What can hang from each mark:
z983: z598 z886
z314: z24
z353: z812
z455: z108 z462 z886
z66: z886
z433: z100 z812
z805: z598 z886
z291: z598
z24: z100 z314
z812: z433 z886
z100: z24 z433
z186: z801
z598: z983
z462: z455 z644
z644: z353 z462
z445: z297
z297: z186 z445 z886
z886: z66 z805
z763: z353 z886

Each row was made from one small tree. Brackets hold a mark, then the marks that hang from it, in the order of their numbers. Every link used is in the known rows. Write each row's tree.
In the rows, zero is written as 128.
Known rows:
{z462 {z455 z886} {z644 {z353 z812}}}: [126 140 166 120 117 146 167 169 122 132 157 150 131 120 124 104 150 123
 132 115 127 103 114 104  75 109 128 105 146 100 103 131 145 106  86 139
 114 132 110 107 146]
{z186 z801}: [108 123 158  98  88 144 135 158 151 142 113 159 115 116 123 123 144 116
 125 143 127 106 118 128 105 113 159 108 150 131 145 100 165 125 100 146
 127 120 131  99 153]
{z812 z433 {z886 z66 {z805 z598}}}: [140  95 164  60  91 141 164 173 106 128 133 165 147 108 103 136 128  93
  87  89 112 104  53 131 146 133 164 100 155 110 144 136 136  88 152 152
 130 115 137 133 133]
{z24 {z100 {z433 {z812 z886}}} z314}: [ 87 135 167 139  99 147 146 158 119 146 125 155 119 103 121 137 107  81
  97 128 133  94 145 115 169 152 159 101 143 128 136 129 169 141 150 149
 105 126 140  72 142]
{z314 {z24 {z100 z433}}}: [114 130 167 153  93 156 143 136 137 139 121 152 124 113 125 122 115 106
 120 114 130  96 142 123 145 145 147 117 146 110 156 107 163 165 139 144
 114 121 132  51 148]
{z455 z108 {z462 {z644 {z353 z812}}} {z886 z66 z805}}: [161 128 174 176 131 156 178 173 111 137 163 160 151  95 138 103 153 175
  87  78 140 125  57 108  52 132 105 111 158 114 105 163 163  99 130 163
 118 129  87 141 142]
{z24 {z100 {z433 z812}} z314}: [ 84 140 168 155  99 150 142 155 126 148 122 153 118 104 119 135 109  88
 104 130 135  98 149 112 171 154 158 102 143 126 136 125 172 150 143 148
 102 126 138  74 142]
{z598 {z983 {z886 z66}}}: [108 124 170 113  79 141 137 154 149 137 116 152 127 102 103 125 148  78
 137 134 151 113 117 128 105 146 155 110 147 111 114 105 150 157  92 142
 109 127 126 128 138]
{z314 {z24 z100}}: [118 120 163 152  92 153 151 130 144 139 123 153 123 113 123 121 128 116
 122 116 132  99 141 119 139 142 146 122 148 111 156 107 159 158 150 145
 115 121 128  54 150]
{z100 {z433 {z812 {z886 z66 {z805 z598}}}}}: [108 134 175  91 104 144 125 181 112 127 107 147 134 113 124 125 111  96
 117 118 119 112 108 124 142 141 156 100 152 107 134 127 151 132  93 144
 116 121 137 113 135]
{z644 {z353 {z812 z886}} {z462 {z455 z108}}}: [153 110 166  93 136 144 182 185 136 138 147 145 143 112 110 112 141 118
 113 109 133 109  82 108  86 111 154 108 147 114 130 127 158  98  84 141
 123 131 101  99 156]
{z598 {z983 {z886 z66 z805}}}: [118 126 170  99  84 140 128 152 150 136 121 156 132 100 102 127 150  87
 134 138 151 114 111 126 124 152 154 109 148 104 111 113 149 157 101 143
 113 127 123 140 139]
{z297 z445 {z886 z805}}: [126 126 172 180 104 146 111 164 202 102 109 159 128 118  96 120 143 144
 123 143 149 100 107 116  86 134 144 147 154 104 136 137 155 114 113 151
 127 120 116 139 149]
{z462 {z644 {z353 {z812 {z433 z100}}}}}: [122 123 162  91 115 143 155 166 126 134 136 149 132 119 116 122 136 116
 123 113 118 107 108 101  99 133 142 109 147 107 133 112 150  99 107 139
 115 127 120 100 142]
{z763 z353 {z886 z66 z805}}: [138 125 167 119 118 134 114 180 122 135 104 149 146 111  99 130 130 109
 103 120 134 136 108 123 145 168 154 112 150  99  81 112 151 145 170 146
 107 122 116 131 148]
{z314 z24}: [122 120 164 134  91 153 143 137 142 137 107 152 124 116 126 114 133 118
 124 120 129 105 126 123 116 138 143 123 148 113 152  97 157 154 125 142
 119 120 120  71 149]
{z812 z886}: [116 104 163  76  91 138 168 161 116 132 119 160 123 112 123 126 134  75
 107 131 128 100 100 124 103 121 157 110 150 119 138 109 154 108 113 150
 119 123 130  96 141]
{z983 z598}: [103 114 169 105  81 149 178 152 137 136 101 155 124 108 112 119 139  81
 137 125 143 110 120 127 106 122 160 116 148 107 137  83 163 143  84 144
 115 126 135 138 144]
{z24 {z100 {z433 {z812 {z886 z805}}}} z314}: [ 95 136 168 129 103 146 139 156 120 145 128 158 123 102 119 139 108  88
  95 131 133  95 141 113 182 158 159 101 144 123 134 134 169 141 156 150
 108 127 138  80 142]
{z805 z598 {z886 z66}}: [127 134 173 138  87 149 154 167 137 135 136 146 135 105  93 115 136 137
 147 111 132 124 112 133 131 113 185  93 162 122 139 128 126 129 117 149
 127 110 141 121 135]
{z297 {z186 z801} z445 {z886 z66 z805}}: [128 129 169 251 113 147  62 175 252  89  99 159 133 116  85 128 142 198
 132 115 158  95 111 123  80 145 149 152 167 117 138 158 152 106 146 158
 143 122 125 162 160]
{z763 {z353 {z812 {z433 z100}}} {z886 z66}}: [126 112 165 110 109 137 124 199 120 135  88 143 149 120 106 136 118 105
  90  89 119 137 108 126 123 167 155 115 150  99 100 108 149 133 170 143
 103 124 108 115 145]
{z66 {z886 z805}}: [127 115 165  87  97 156 147 155 131 135 118 167 125 114 105 125 150  94
 116 158 152 107 103 131 102 122 141 114 152 109 121 108 163 146 123 144
 128 123 118 120 154]
{z291 z598}: [ 95  94 160  68  90 143 168 157 125 138 105 154 119 110 111 127 145  79
 121 124 123 120 119 128 108 122 142 109 148 116 133  93 161 135 108 144
 104 121 115  91 137]
{z100 {z24 z314} {z433 z812}}: [ 82 162 175 146 111 142 107 189 124 137  88 146 123 115 135 120  95  73
  93 136 135 103 121 116 157 152 155 109 147 121 125 108 165 139  82 143
 103 129 140  87 133]
{z462 {z455 z886} z644}: [113 143 168 121 102 148 170 152 123 125 155 156 121 117 128 102 156 105
 140 128 128 100 123 112  77 105 124 100 145  99 107 129 140 119  93 140
 109 126 120 111 141]
{z462 {z455 z108 {z886 z805}}}: [119 122 173 141 109 151 173 155 133 130 132 158 127 112 133 103 152 124
 123 121 141 114 105 117  90 113 127 108 150 105 117 137 159 124  95 147
 111 124  99 122 142]
{z353 {z812 {z886 z66 z805}}}: [127 108 164  68  99 136 133 176 136 130 112 160 141 113 120 133 127 124
  98 114 126 109  91 113 136 139 169 111 159  97 134 126 150 122 125 148
 120 129 118 115 141]
{z805 {z598 {z983 z886}}}: [105 124 171 105  80 146 174 165 159 138 125 149 119 103  97 121 144  89
 147 135 126 119 116 136 108 117 168 107 154 113 130 116 139 148  94 139
 121 121 126 112 137]
{z353 {z812 {z433 {z100 z24}} z886}}: [115  98 164  57  94 138 155 189 122 130 100 157 137 123 130 136 115  88
  82  99 112 105  90 118 120 138 159 117 152 104 155 115 150  97 123 145
 118 126 117  93 135]
{z763 z886}: [113 118 164 122  93 142 144 166 130 135 107 154 124 117 114 122 133  84
 111 147 130 121 120 131  99 133 151 112 147 115 114  96 157 140 125 142
 105 122 117 101 146]
{z812 z433 {z886 {z805 z598}}}: [135  90 162  41  88 143 180 171 106 128 133 168 138 114 111 135 129  78
  88 104 103 101  62 134 135 124 161 106 150 111 148 130 142  85 140 149
 134 116 130 123 135]
{z886 z66 z805}: [135 127 169 118 106 141 117 153 139 133 119 158 141 101 104 125 138 135
 120 124 146 118  89 106 164 153 158 103 158  98 125 123 152 139 126 150
 115 120 133 138 141]
{z314 {z24 {z100 {z433 {z812 z886}}}}}: [115 124 166 133  96 153 139 142 127 135 119 151 128 116 131 123 115 106
 114 110 125  95 142 124 144 148 144 118 146 111 155 115 158 153 146 145
 117 122 132  54 147]
{z598 z983}: [105 115 168  85  85 140 146 154 159 136 116 153 119 107 112 122 149  72
 136 152 125 113 117 117 116 137 150 108 150 107 127 106 154 145  93 139
 104 126 115  97 135]
{z644 z353 {z462 {z455 z886}}}: [157 125 167 119 126 153 185 177 122 148 155 143 134 109 104 104 148  96
 126 123 140 111  85 109  82 109 135 106 140 117 124 117 161 105  73 142
 121 125 113 103 161]
{z314 {z24 {z100 {z433 {z812 {z886 z66 {z805 z598}}}}}}}: [126 129 168 132 101 152 133 146 132 133 126 150 135 110 121 125 115 126
 116 102 124 100 132 125 164 151 150 112 152 107 153 128 149 155 159 145
 121 121 135  66 144]
{z763 z353 {z886 z66}}: [123 123 166 138 110 136 127 183 121 136  98 144 139 113 102 127 129  96
 107 113 134 135 115 127 117 157 154 112 149 108  86 100 153 145 157 145
 101 122 119 115 147]
{z445 {z297 z186 {z886 {z805 {z598 z983}}}}}: [118 128 171 134 112 149 123 148 170 117 112 160 119 115  99 122 138 142
 138 131 122 107 118 122  79 142 147 133 160 125 136 141 164 119 122 152
 126 125 129 146 147]
{z297 z886}: [114 122 166 155  95 147 130 161 155 124 112 155 118 118 110 120 137 119
 120 133 149 108 110 123  82 122 149 130 151 117 141 113 158 118 103 152
 124 118 112 119 149]
{z353 {z812 {z433 {z100 {z24 z314}}} {z886 z66 z805}}}: [127 106 165  60 101 137 133 187 123 133 104 160 147 114 121 141 114 109
  72  95 119 106  81 113 152 155 162 110 155 102 147 130 146 101 150 148
 120 127 119 110 135]

Which tree is each row?
[132 137 169 133 132 148 174 155 124 128 166 154 134 113 127  99 159 140
 131 113 136 107 104 105  75 111 116 103 147 105 101 144 151  98  98 143
 115 130 101 123 143]	{z462 {z455 z108 {z886 z805}} {z644 z353}}
[157 130 173 165 100 157 167 171 102 145 141 162 141  95 129 111 146 126
  91 104 140 123  65 114  85 138 118 111 155 110 114 142 160 124 120 162
 118 121 109 135 146]	{z455 z462 {z886 z66 z805}}
[ 86 141 168 161  95 151 152 150 131 153 129 158 115  99 113 137 108  77
 103 133 138  94 143 115 170 148 164  99 143 127 138 120 176 153 143 149
 103 124 141  68 144]	{z24 {z100 z433} z314}
[116 129 172 217 100 146 109 170 201 103 103 151 129 114  92 119 141 147
 126 122 159 102 107 116  69 132 147 142 158 112 137 132 151 117 111 152
 117 120 127 134 146]	{z297 z445 {z886 z66}}
[106 112 168 109  94 147 159 171 118 140  99 154 126 116 120 129 119  71
  92 109 123 109  97 116 130 147 143 112 145 118 158 103 156 102 123 145
 110 117 129  94 134]	{z812 {z433 {z100 {z24 z314}}}}
[156 123 172 158 128 157 193 170 111 138 163 163 143 101 145 102 154 159
  88  92 131 122  65 111  42 124 102 116 154 116 109 157 168  96 120 160
 122 130  80 130 144]	{z455 z108 {z462 {z644 {z353 z812}}} {z886 z805}}
[ 99 135 170 136 115 143 171 140 145 117 146 155 120 116 126 103 158 126
 146 125 132 103 130 108  81 108 136 100 150 103 114 129 143 122  92 137
 104 126 113 109 134]	{z462 {z455 z108} z644}
[ 93  96 162  54  81 141 161 156 134 138 109 153 121 105 104 130 154  60
 128 128 131 120 126 139 100 132 141 110 144 115 118  95 155 149 103 141
 104 126 110 106 134]	{z291 {z598 {z983 z886}}}
[125 112 167  67 108 133 143 187 139 134 107 150 141 111 107 133 130 109
 111 104 115 124 102 117 142 148 169 114 156  95 109 125 146 131 140 145
 117 128 112 112 142]	{z763 {z353 {z812 {z886 z66 {z805 {z598 z983}}}}}}
[140  94 164  48  89 139 160 173 113 127 135 165 147 106 101 137 132  87
  91  94 110 105  54 131 148 136 163  99 155 108 140 139 133  92 152 150
 128 117 133 132 130]	{z812 z433 {z886 z66 {z805 {z598 z983}}}}
[137 107 169  60 104 138 152 184 105 132 121 160 146 105 108 140 116  88
  73  90 119 106  66 123 164 152 155 100 155 114 153 138 133  79 170 151
 126 117 138 115 128]	{z812 {z433 {z100 {z24 z314}}} {z886 z66 {z805 z598}}}
[124 134 168 134 113 148 101 151 176 119 114 161 124 113  96 125 140 165
 137 124 125 107 115 126  84 142 152 127 164 132 136 146 162 117 134 155
 132 124 136 153 151]	{z445 {z297 {z186 z801} {z886 z66 {z805 {z598 z983}}}}}
[ 87 155 173 123 111 138 112 193 114 134  93 149 125 115 137 123  94  64
  84 133 132  97 115 120 153 149 156 109 147 124 125 113 161 126  92 145
 108 130 143  84 132]	{z100 {z24 z314} {z433 {z812 z886}}}
[136 130 171 116 106 144 133 161 148 134 128 155 140  98  93 124 137 145
 129 119 136 124  86 113 169 140 168  98 164  98 130 134 140 138 130 148
 122 117 135 136 139]	{z886 z66 {z805 z598}}
[122 131 172 146 114 148 112 150 170 117 112 158 125 111  94 123 137 154
 138 121 129 110 111 120  87 148 149 129 164 123 133 145 160 121 129 154
 124 125 134 153 146]	{z445 {z297 z186 {z886 z66 {z805 {z598 z983}}}}}
[ 85 163 174 155 105 144 122 182 130 143  99 153 119 109 125 122  94  59
  93 140 140  97 112 120 155 143 163 106 147 122 127 101 170 144  82 145
 105 127 143  79 135]	{z100 {z24 z314} z433}
[108 126 168 161 109 151 128 146 157 119 101 159 114 120 109 120 134 136
 134 125 131 103 123 120  55 137 143 138 157 133 141 125 173 115 111 155
 121 125 134 137 151]	{z445 {z297 z186 z886}}
[126 128 167 132 101 151 125 142 128 133 123 152 135 112 126 125 115 120
 111 105 130  98 134 121 163 157 145 115 149 107 151 123 154 155 157 146
 118 122 134  67 146]	{z314 {z24 {z100 {z433 {z812 {z886 z66 z805}}}}}}
[137 128 175 196 112 159 194 164 110 134 155 159 137  96 143 100 155 150
  96  81 141 122  70 117  25 120 102 108 157 123 112 150 161 109 122 162
 109 125  97 128 138]	{z455 z108 {z462 z644} {z886 z66}}
[129 110 170 128 107 154 173 160 130 135 131 162 133 106 140 109 146 133
 103 114 140 122  80 124  83 122 117 116 151 114 127 136 175 115 119 158
 117 124  94 130 143]	{z455 z108 {z886 z805}}
[126 137 169 148 129 147 166 168 130 127 158 148 139 114 126 101 153 155
 128  93 138 110 103 104  66 112 124 102 152 104 102 144 148 102  98 143
 109 133 102 119 141]	{z462 {z455 z108 {z886 z66}} {z644 {z353 z812}}}
[136 140 170 145 134 147 163 157 124 127 167 152 140 109 122 100 158 152
 131 103 142 110  98 103  83 118 118  99 150 105  98 148 148 100 106 145
 113 129 106 131 142]	{z462 {z455 z108 {z886 z66 z805}} {z644 z353}}
[142  93 170  32  96 139 157 175 108 129 126 158 147 105 104 140 128  88
  92  92 110 111  69 125 151 151 151  97 154 106 154 141 130  85 164 148
 126 115 130 122 127]	{z812 {z433 z100} {z886 z66 {z805 {z598 z983}}}}
[167 140 172 151 116 156 175 184 106 143 168 157 148  96 120 109 147 153
  99  91 126 122  61 110  80 129 122 106 158 106 107 157 146 107 127 157
 126 126 107 134 145]	{z455 {z462 {z644 {z353 z812}}} {z886 z66 {z805 z598}}}
[ 97 158 175 122 116 137  98 192 114 133  96 150 133 111 132 125  94  78
  81 128 136 100 106 117 172 158 157 105 150 119 120 122 158 127 103 147
 109 129 145  98 131]	{z100 {z24 z314} {z433 {z812 {z886 z66 z805}}}}
[113 132 166 161 109 149 106 149 163 121 103 159 119 118 106 123 136 158
 132 117 134 103 120 124  61 137 148 131 161 141 141 130 171 113 122 157
 126 124 141 144 154]	{z445 {z297 {z186 z801} {z886 z66}}}
[147 128 171  96 107 155 184 168 138 136 153 152 130 106 107 107 151  98
 132 133 129 112  91 120 104 104 143 100 146 102 130 130 146 128  91 142
 121 120 119 114 152]	{z644 {z462 {z455 {z886 {z805 z598}}}}}
[122 130 172 124  80 150 152 149 126 136 108 159 143  97  97 126 140 101
 135 104 180 111 112 140 119 145 165 117 145 105 115  93 156 160  96 149
 128 128 146 199 149]	{z983 z598 {z886 z66 z805}}
[ 96 133 174 108 118 137 120 179 126 134  77 137 124 119 137 121 123 106
 108 132 135 123 144  98 137 166 128 118 149 118 147 113 149 113 119 141
 103 125 124  86 134]	{z433 {z100 {z24 z314}} z812}
[109 121 173 154 103 152 182 157 133 131 127 154 122 113 135 101 151 115
 126 117 142 113 111 120  70 106 127 109 149 111 120 129 161 124  85 147
 107 124 101 111 141]	{z462 {z455 z108 z886}}
[150 108 166 109 131 151 184 185 137 140 143 145 144 115 106 112 141 119
 113  97 127 112  75 108  90 113 152 109 145 111 136 123 161 100  79 139
 120 127  99 106 155]	{z644 {z353 {z812 z433}} {z462 {z455 z108}}}
[146 132 168 154 106 157 192 178  98 146 155 157 132 106 137 105 147 117
  97 103 125 114  80 111  38 119 111 116 149 117 112 132 161 104 101 155
 119 128 102 109 148]	{z455 {z462 {z644 {z353 z812}}} z886}
[ 94 156 174 114 115 137 105 191 114 133  96 152 129 114 135 125  94  70
  82 136 132  98 111 118 167 154 156 108 148 120 123 119 160 126  99 145
 111 130 141  93 132]	{z100 {z24 z314} {z433 {z812 {z886 z805}}}}
[108 126 172 113  82 145 167 166 159 137 125 148 123 100  93 122 143  98
 147 128 131 120 111 134 114 122 169 104 156 112 128 118 137 149  99 140
 119 121 130 118 136]	{z805 {z598 {z983 {z886 z66}}}}
[136  89 168  15  93 140 172 173 108 130 126 161 139 111 112 139 130  71
  93 106 101 108  78 129 141 142 148 103 150 108 158 135 135  82 153 146
 130 115 122 111 129]	{z812 {z433 z100} {z886 {z805 {z598 z983}}}}
[142  93 167  47  98 139 149 170  95 129 119 161 148 109 114 140 125  87
  82  90 121 107  69 120 145 156 145 102 150 108 154 131 141  82 161 152
 124 115 132 124 132]	{z812 {z433 z100} {z886 z66 z805}}
[114 125 173  62 124 131 117 182 113 129  88 145 132 117 138 128 121 102
  92 132 131 116 130 101 153 170 130 116 150 116 144 128 143  94 142 145
 114 126 124  94 133]	{z433 {z100 {z24 z314}} {z812 {z886 z805}}}
[139 110 169 146 126 149 194 163 117 130 149 163 139 106 134 112 147 141
  90  90 123 113  72 109  56 127 130 113 155 120 123 142 160  92 117 153
 119 127  92 116 138]	{z455 z108 {z462 {z644 {z353 {z812 z433 {z886 z805}}}}}}
[158 120 168 125 134 152 176 189 137 143 150 142 147 109 110 106 144 135
 115  98 141 117  76 106  79 113 141 107 148 111 124 132 162 106  82 144
 119 130  98 111 158]	{z644 {z353 z812} {z462 {z455 z108 {z886 z66}}}}
[104 125 164 125 105 149 136 143 151 131 102 161 113 118 117 121 137 128
 137 131 117 103 127 121  73 134 149 123 157 139 142 116 177 122 107 151
 120 126 146 123 152]	{z445 {z297 {z186 z801}}}
[135 128 173  98 102 141 128 162 158 133 130 154 140  95  90 125 143 135
 133 127 131 125  88 114 172 146 167  96 163  96 125 138 136 144 130 145
 119 119 129 134 134]	{z886 z66 {z805 {z598 z983}}}
[117 107 163  80  94 137 142 178 135 131 107 156 136 114 122 131 126 115
 101 110 127 108  96 116 117 132 170 112 158 103 137 118 151 122 116 148
 116 129 120 104 141]	{z353 {z812 {z886 z66}}}
[128 122 170  74  98 142 150 158 158 134 130 158 128 104 101 123 144 112
 135 148 118 120 101 118 157 133 162 105 157  97 130 129 144 139 115 141
 123 120 119 119 137]	{z886 {z805 {z598 z983}}}
[165 123 166  95 130 151 170 188 132 146 152 145 144 112 107 109 143 119
 117 116 133 113  80 105  99 116 144 109 144 104 123 128 159 108  80 141
 125 130 102 110 162]	{z644 {z353 z812} {z462 {z455 {z886 z805}}}}
[ 92 131 170 141  99 148 147 159 126 136 122 150 121 113 124 129 114  86
 123 125 131 104 141 113 153 143 154 107 147 108 142 118 168 146 111 146
 103 123 141  77 141]	{z24 {z100 {z433 z812}}}
[ 98 129 170 134 100 145 143 162 119 134 126 150 127 110 122 132 112  88
 115 116 134 102 133 115 156 146 156 103 149 110 140 125 162 138 124 149
 104 123 146  81 139]	{z24 {z100 {z433 {z812 {z886 z66}}}}}
[121 107 172  41 115 136 130 170 108 125  93 144 133 119 137 128 134 111
 113 127 123 122 132 104 131 162 126 114 150 108 151 128 142  97 132 143
 117 121 118 105 136]	{z433 z100 {z812 {z886 z805}}}
[147 115 176 170 111 160 197 164 113 140 142 166 135  98 148 103 152 139
  86 102 138 126  67 120  51 124 105 118 154 120 120 148 175 113 116 164
 119 123  83 130 143]	{z455 z108 z462 {z886 z805}}
[119 137 171 125 117 149 172 147 132 120 160 160 128 113 133 100 161 134
 134 120 132 106 112 112  79 109 118 101 149  99 105 146 146 113 106 144
 111 128 105 126 138]	{z462 {z455 z108 {z886 z805}} z644}
[118 128 174  74 126 130 106 183 112 129  89 143 138 113 133 129 121 113
  91 122 137 118 124  99 160 176 132 112 154 115 141 132 139  96 149 146
 112 126 129 101 131]	{z433 {z100 {z24 z314}} {z812 {z886 z66 z805}}}
[141 118 171 159 131 146 182 163 123 131 149 160 140 101 132 110 148 155
  97  93 133 116  78 105  61 131 132 110 159 120 117 144 159 101 118 154
 116 128  95 118 138]	{z455 z108 {z462 {z644 {z353 {z812 {z886 z66 z805}}}}}}
[124 127 167 131 124 150 182 168 124 127 158 152 136 120 131 102 152 138
 121  93 126 106  99 109  59 106 121 106 147 105 108 141 151  92  95 142
 112 132  96 116 141]	{z462 {z455 z108 z886} {z644 {z353 {z812 z433}}}}
[ 97 129 173  92  99 145 130 177 107 129 100 147 127 118 134 124 111  77
 114 125 120 107 117 124 122 138 150 106 147 112 136 113 160 131  79 143
 112 122 134 101 137]	{z100 {z433 {z812 z886}}}
